In the rows, zero is written as 128.
Known rows, with every step that occurs:
h -> x -> t -> r: [108 109 160  90 131 132 126 189 124 155  84 111 172 152 140  89 104 128
 188 150 123 166]
y -> h -> x -> s: [117 147 150 147 147 120 159 164 127 135  83 166 164 163 154 153 128 103
 165 147 155 118]
t -> r -> h -> x -> s: [ 96 133 163 103 128 126 174 178 113 185  95 143 198 150 156 104 163 101
 215 168 126 180]
t -> x -> s -> r: [137 173 127 111 140 120 128 135 109 185 121 144 146 149 161  75 111 160
 223 128 138 203]
r -> h: [131 136 136 109 130 133 170 112 117 142 131 111 134 120 135 124 187 106
 147 152 121 113]
x -> s: [116 139 136 125 155 124 129 140 137 146 121 150 157 141 164 139 127 127
 147 146 152 190]
r -> s -> x -> t -> y -> h: [150 193 177 110 159 156 165 132 103 136  93 146 144 119 160  98 165 101
 173 164 173  91]
s -> r -> t -> y -> h -> x: [133 184 158 131 107 149 191 160  82 161  83 145 130 140 134 111 161 119
 201 122 124  71]
x -> t: [129 122 143  96 159 134 117 136 141 126 120 101 131 149 155 134 123 136
 117 143 148 163]
y -> h: [145 146 138 146 148 124 144 111 136  99 101 144 115 114 122 142 135 106
 145 135 145  60]
h -> y: [138 131 138 129  76 111 160 151 108 125 122 136 130 110 143 140 147 148
 144 108 147  86]
t -> r -> s -> x -> h: [170 168 168 127 128 144 159 142  84 186 123 132 124 148 166 117 145  66
 200 177 110 171]
h -> x -> s -> r: [110 169 133 121 104 131 147 172 108 205 124 152 147 186 174 124 119 138
 180 111 121 198]
s -> x -> h -> y: [171 172 160 131  66 120 181 145  82 151 130 121  88 144 193 144 130 106
 177 136 142 110]
t -> y: [112 134 145 119 122 152 141 140 106 131 119 139 152  82 139  84 136 139
 163 130 146 151]
t -> r -> s -> x -> h -> y: [176 168 174 128  73 126 187 166  68 178 116 139 128 127 175 124 161  92
 217 153 128 127]
s -> x: [135 189 143 113 105 122 132 123 111 160 138 131 106 170 152 104 105 117
 147 133 128 111]
s -> r: [137 162 120 116 102 135 130 129 116 176 144 131 107 142 145 109 122 143
 160 101 111 155]
t -> n: [133 117 142 132 147 144 115 159 130 141 136 144 145 102 126  89 129 131
 171 124 138 116]
x -> h -> y: [167 124 144 142  88 123 177 148  97 127 124 117 106 113 173 165 147 114
 163 133 143 125]

Rows:
[116 168 171 133 154 137 186 167 103 146  73 165 174 139 158 138 163 109
 192 161 158 120] | r -> t -> y -> h -> x -> s
[116 144 155 147 114 145 168 165 100 117  76 153 152 118 122 107 137 111
 177 130 145  63] | t -> y -> h -> x
[166 173 130 110 139 123 147 112  91 165 108 111 117 148 117  80 146 157
 204 137 112 120] | s -> r -> t -> x
[114 129 155  91 151 159 132 148 120 128 113 114 154 101 162  89 130 146
 152 143 164 180] | x -> t -> y
[137 118 165 126 168 147 129 185 136 131  92 134 150 144 141 106 127 117
 179 140 158  79] | y -> h -> x -> t -> n
[115 187 152 128 116 146 167 169  98 187 101 170 157 142 174 101 130 128
 219 120 147 164] | t -> y -> h -> x -> s -> r
[115 118 149 106 136 136 130 172 128 137 100 101 145 185 151 134 117 130
 124 140 134 142] | h -> x -> t
[125 182 139 134 121 127 158 159 114 184 105 162 138 175 168 134 123 121
 194 117 133 148] | y -> h -> x -> s -> r
[130 138 136 123 169 113 121 134 120 139 105 140 174 138 143  86 118 143
 197 160 157 181] | t -> x -> s
[190 137 151 135 112 114 191 138  73 125  98  99 110 119 151 138 166 128
 207 157 140 100] | r -> t -> x -> h -> y
[187 137 145 135 169 130 161 113  91 128 102  90 106 137 139 126 152 106
 196 180 123 147] | r -> t -> x -> h
[150 178 159 132 156 143 165 175 108 195 105 167 143 152 154 117 162 114
 226 131 131 104] | y -> h -> x -> s -> r -> t -> n
[100 134 145 131 132 124 143 177 119 158 107 153 172 177 158 143 124 121
 155 144 139 174] | h -> x -> s
[103 124 164  96 132 159 144 181 106 136  97 115 169 134 158  87 127 141
 160 141 154 165] | h -> x -> t -> y
[131 178 135  95 128 135 176 121 110 204 144 134 140 143 178 117 182 118
 189 140 123 190] | x -> s -> r -> h
[125 147 149  80 120 145 168 157 109 184 117  91 134 188 166 117 166 122
 162 137 119 151] | s -> r -> h -> x -> t
[112 158 161  74 110 167 178 169  88 186 110 104 157 139 175  76 169 136
 192 138 136 172] | s -> r -> h -> x -> t -> y
[123 124 157  70 149 136 158 136 127 157 108  95 164 112 148  84 172 112
 195 174 124 163] | x -> t -> r -> h
[138 174 174  64  76 116 191 156  94 176 113 108 144 124 176  80 167 124
 219 155 144 105] | s -> x -> t -> r -> h -> y
[143 199 150 124 139 128 183 146 103 189  98 150 127 181 161 160 163 117
 187 135 121 120] | y -> h -> x -> s -> r -> t
[138 122 147 125 141 142 141 156 108 157 110 151 180 108 104 104 174 106
 175 152 109 144] | t -> r -> s
[113 188 160 103 117 154 180 174  77 205 110 148 161 143 169 102 161 143
 207 131 131 187] | h -> x -> s -> r -> t -> y
[150 187 149 124 118 135 147 133  96 176 136 148 130 171 138 120 158  98
 138 145 119 104] | r -> s -> x
[128 169 168  59 130 131 160 133 115 181 113  96 145 140 165  68 154 102
 207 177 127 153] | s -> x -> t -> r -> h
